Known rows, with every way that one mark hangs from another:
pebilek{muva}: [ 0.94 -0.20 -1.23 -1.59  0.77 -0.07  0.41 -1.79  1.12  1.63  1.34  1.93
 -0.46 -0.28  3.30  1.15  0.12  1.27  0.84]
muva{beleg pebilek}: [ 0.05 -0.87 -0.59 -3.18  0.91 -0.95 -2.62 -0.30  3.42 -1.11 -2.89  2.33
  1.27 -3.59 -0.42  0.08 -0.41  4.50  2.43]
tisa{muva}: [ 0.62  0.76  0.05  1.33 -1.66 -0.44  1.80 -0.34  2.09 -2.58 -1.06  1.38
 -1.43 -0.95  1.18  2.94  1.23 -1.39 -0.80]
pebilek{muva{beleg nekog}}: [ 0.14 -0.11 -0.85 -2.60  3.13 -1.33 -0.69 -1.38  1.33 -0.52  1.37  1.77
  1.98 -1.58  2.81  1.01 -2.43  4.22  2.19]
nakasa{tisa{muva{beleg}}}: [ 0.90  0.68  1.73  1.03 -1.20 -1.71  1.14 -0.53  1.02 -3.62 -0.86  2.58
 -2.74 -0.93  1.11  3.48  0.15  2.00 -0.84]
dazus{nekog{muva{beleg pebilek}} tisa}: [-0.23  0.31 -0.16 -0.06  0.65 -2.58 -1.55  1.91  0.56 -0.21 -1.42  2.04
 -1.70 -2.60  0.35  2.17 -1.42 -0.31  0.94]
nakasa{tisa{muva}}: [ 1.12  1.23  1.82  2.45 -1.29 -1.53  2.36 -0.73  0.06 -2.64 -0.57  2.58
 -3.46  0.05  1.66  3.75  1.28  0.19 -0.72]
ratisom{nekog}: [-0.91  1.01  1.91  0.83  1.13  0.28  1.40 -1.44 -0.99 -1.47 -1.49  1.41
  2.69 -0.45  0.77  0.95 -1.34  1.10 -0.12]
nekog{muva}: [ 1.44  0.51 -0.59  1.95 -0.76 -0.94  1.74 -1.12  0.91 -1.64 -2.80  0.93
  0.16 -0.31  2.10  2.76 -0.73 -0.21  1.69]
ratisom{muva{pebilek} nekog tisa}: [-2.99 -0.35 -0.68 -1.81 -0.96  1.64  0.39 -6.61  4.24 -1.48 -0.76  6.22
  2.50 -1.51  0.22  2.44  0.68  2.52  2.03]
muva{beleg nekog pebilek}: [-0.70  0.07 -0.15 -2.26  3.74 -2.46 -2.12 -0.16  2.37 -2.07 -2.33  2.08
  2.77 -3.66 -0.36  0.32 -1.89  5.44  4.19]
ratisom{dazus muva}: [ 0.72  1.18 -1.81 -0.25 -1.55  0.09  3.41 -2.19  3.21 -2.53 -1.45  4.59
  1.31 -2.57  2.14  3.05 -0.14 -0.65  0.53]
nakasa{tisa{muva{beleg nekog pebilek}}}: [-0.33  0.73  1.89  0.94  1.12 -3.42  0.73 -0.71  1.50 -3.07 -1.93  2.92
 -1.52 -1.98  0.26  2.91  0.07  3.60  1.60]
ratisom{dazus{nekog}}: [ 2.28  0.49 -1.35  1.75 -0.87 -0.76  1.58  0.59 -0.50 -1.80 -1.37  3.73
  0.44 -2.74  1.57  1.49 -1.52 -2.11 -0.36]
nekog{muva{beleg pebilek}}: [ 0.03 -0.70 -0.82 -0.66 -0.08 -2.02 -0.57 -1.18  3.33 -1.85 -4.70  1.62
  1.26 -2.71  0.74  1.40 -0.81  3.28  3.41]
nakasa{tisa{muva{beleg pebilek}}}: [ 0.12  0.11  1.52  0.48 -0.76 -2.44  0.55 -0.71  2.07 -2.60 -2.19  2.99
 -2.52 -1.81  0.16  2.81  1.09  3.04  0.51]
nakasa{tisa{muva{nekog}}}: [ 0.87  1.82  2.17  2.99  0.53 -2.68  2.45 -0.71 -0.51 -3.06 -0.30  2.29
 -2.50  0.03  1.48  3.87  0.08  0.85  0.20]
ratisom{muva{beleg}}: [-0.10  0.43 -1.44 -3.36 -1.12  0.78 -0.17 -2.10  3.91 -2.52  0.27  3.14
  1.32 -2.17  0.98  2.96 -0.07  2.08  0.39]
nakasa{tisa{muva{beleg nekog}}}: [ 0.58  1.22  2.14  1.55  0.58 -2.65  1.51 -0.42  0.38 -4.29 -0.61  2.37
 -1.56 -1.00  1.09  3.64 -0.65  2.66  0.45]
muva{beleg nekog}: [ 0.46  0.89  0.06 -1.17  3.03 -1.40 -0.92 -0.02  0.79 -3.82 -0.29  1.40
  2.73 -2.05  1.02  1.42 -3.14  3.82  2.42]

Rows:
[-0.05  0.98  0.44  0.01 -0.53 -1.38 -0.84  2.39  0.47 -2.02  1.36  2.00
 -2.87 -2.25  0.44  3.08 -0.90 -2.14 -2.32]
dazus{nekog tisa{muva{beleg}}}
[-0.85  0.60  0.32  1.14  1.33 -2.50  1.10 -0.27  2.71 -2.10 -2.48  1.92
 -0.09 -2.37  0.28  2.22  0.97  0.70  2.29]
tisa{muva{nekog pebilek}}
[-2.47  1.74  2.66  2.71  1.21 -2.16  3.61 -0.36  0.90 -2.72 -3.90  2.90
  1.42 -2.94  0.57  1.60 -1.38 -0.39 -0.01]
ratisom{dazus{tisa{muva{pebilek}}} nekog}
[ 0.26  1.94  0.73  1.85  1.48 -2.52  2.58  1.05  1.75 -4.57 -1.62  2.42
  0.28 -2.90  1.65  2.69 -2.43 -0.12  0.40]
ratisom{dazus{tisa{muva{beleg nekog}}}}
[-1.12 -0.09  0.44 -0.57  1.24 -2.64 -0.07 -0.10  3.68 -3.51 -2.69  1.80
  0.80 -3.43 -0.16  1.88 -0.24  3.06  2.42]
tisa{muva{beleg nekog pebilek}}
[-0.79 -0.78  0.18  2.23 -1.27 -0.04  2.62 -4.80  2.18 -5.73 -4.26  5.15
  4.54 -2.00  1.57  2.19 -4.13  2.38  1.90]
ratisom{dazus nekog{muva{beleg}} tisa}
[ 0.75  1.92  0.45  2.56  0.11 -1.63  3.23  0.82  1.40 -3.01 -1.58  2.54
 -1.24 -1.95  1.96  2.88 -0.90 -2.19 -0.72]
ratisom{dazus{tisa{muva}}}
[-1.57  1.58  1.47 -0.11  2.67 -2.89 -0.47  1.11  2.48 -2.42 -0.84  1.30
 -1.23 -2.46  0.13  2.42 -0.72  1.51  1.17]
dazus{tisa{muva{beleg nekog pebilek}}}
[-0.54  2.57  1.59  1.75  2.19 -2.05  1.58  1.08  0.64 -2.37  0.74  0.86
 -2.02 -0.52  1.38  3.48 -0.61 -1.46 -0.11]
dazus{tisa{muva{nekog}}}
[ 0.08  1.20  1.95  2.30  1.08 -3.35  1.77 -0.83  0.55 -1.93 -1.70  2.97
 -2.41 -1.05  0.78  3.21  1.17  1.89  1.46]
nakasa{tisa{muva{nekog pebilek}}}
[ 0.59  0.86 -0.05  0.57  0.31 -1.79 -0.99  1.92 -0.43 -1.26 -0.05  1.60
 -1.73 -1.59  1.13  3.01 -2.41 -1.39 -0.32]
dazus{nekog{muva{beleg}} tisa}
[-0.85 -0.79 -0.09 -1.28 -1.03 -1.26 -0.50 -0.23  4.53 -2.74 -3.08  2.20
 -0.40 -3.34 -0.23  1.69  1.06  2.32  1.05]
tisa{muva{beleg pebilek}}
[-0.80  0.42  0.35 -0.65 -0.04 -2.04 -1.59  2.33  1.49 -0.97 -0.06  2.43
 -3.07 -3.29 -0.25  2.30 -0.21 -1.12 -0.98]
dazus{nekog tisa{muva{beleg pebilek}}}
[ 0.07  0.35 -2.57 -1.44 -0.32  0.31  1.47 -4.91  5.14 -5.88  0.09  7.06
  3.33 -3.13  1.95  3.57 -2.79  2.81  2.67]
ratisom{dazus muva{beleg nekog} tisa}
[-0.03  0.76 -2.24 -1.05 -0.08  1.37  0.63 -5.11  3.50 -3.11  2.34  5.49
  1.05 -0.36  1.82  4.22 -0.51  1.08  2.32]
ratisom{muva{nekog} tisa}
[ 0.41  0.77 -2.55  0.36 -0.41  0.38  2.89 -5.13  3.98 -4.63  0.33  7.08
  2.15 -2.04  2.36  4.06 -1.63  0.51  2.58]
ratisom{dazus muva{nekog} tisa}
[ 1.39 -0.32 -1.51  2.44 -2.68  0.66  2.63 -3.23  3.72 -4.92 -1.38  5.64
 -0.58 -1.79  2.18  3.32 -0.22 -1.20  0.42]
ratisom{dazus tisa{muva}}
[-0.23  0.36 -2.11 -1.15 -0.81 -0.89  2.55 -2.39  4.48 -1.18 -3.05  5.33
  1.29 -3.81  0.97  2.23  0.84  0.55  2.03]
ratisom{dazus muva{pebilek}}
[ 0.92 -0.96 -3.51 -1.98 -3.26  1.39  0.30 -3.99  4.68 -4.48  0.58  8.03
  1.43 -3.68  1.45  3.41 -1.86  0.57  0.35]
ratisom{dazus{nekog} muva{beleg} tisa}
[ 0.82  0.91 -0.54  2.47  0.32 -2.76  1.81  1.16  0.22 -0.96 -3.05  3.38
 -0.78 -3.14  1.38  2.18 -1.68 -2.20  1.07]
ratisom{dazus{nekog{muva{pebilek}} tisa}}
[-1.56 -0.13  0.99  1.58 -1.68  1.35  1.63 -4.46  1.93 -4.13 -0.69  3.98
  1.05 -0.03  0.88  2.86 -0.46  0.37 -0.30]
ratisom{nekog tisa{muva}}
[ 0.25  1.83 -1.38  0.21 -0.80 -0.73  2.44  0.07  1.74 -1.38  0.61  4.84
 -0.68 -2.94  1.60  3.55 -0.88 -3.10 -0.99]
ratisom{dazus{nekog tisa} muva}
[ 0.78  1.26  0.12  1.92  0.40 -1.75  0.21  1.84 -1.23 -0.03  0.34  1.46
 -2.36 -0.71  1.69  3.12 -1.37 -3.20 -0.36]
dazus{nekog{muva} tisa}
[-0.27  0.60  0.56  0.23  0.57 -1.67  0.77  0.02  2.42 -4.90 -1.13  1.24
  0.86 -2.16  0.76  2.68 -1.17  1.67  0.95]
tisa{muva{beleg nekog}}
[ 0.00  2.26 -0.86  0.10 -0.09 -0.59  3.29 -0.96  2.78 -2.12 -0.25  4.14
  0.00 -2.28  2.10  3.57 -0.44 -1.62 -0.10]
ratisom{dazus{tisa} muva}
[-0.92  1.37  1.10  0.65  0.81 -1.88  0.57  0.87  2.23 -0.66 -0.74  1.48
 -2.93 -1.50  0.58  2.61  1.18 -0.97  0.11]
dazus{tisa{muva{pebilek}}}
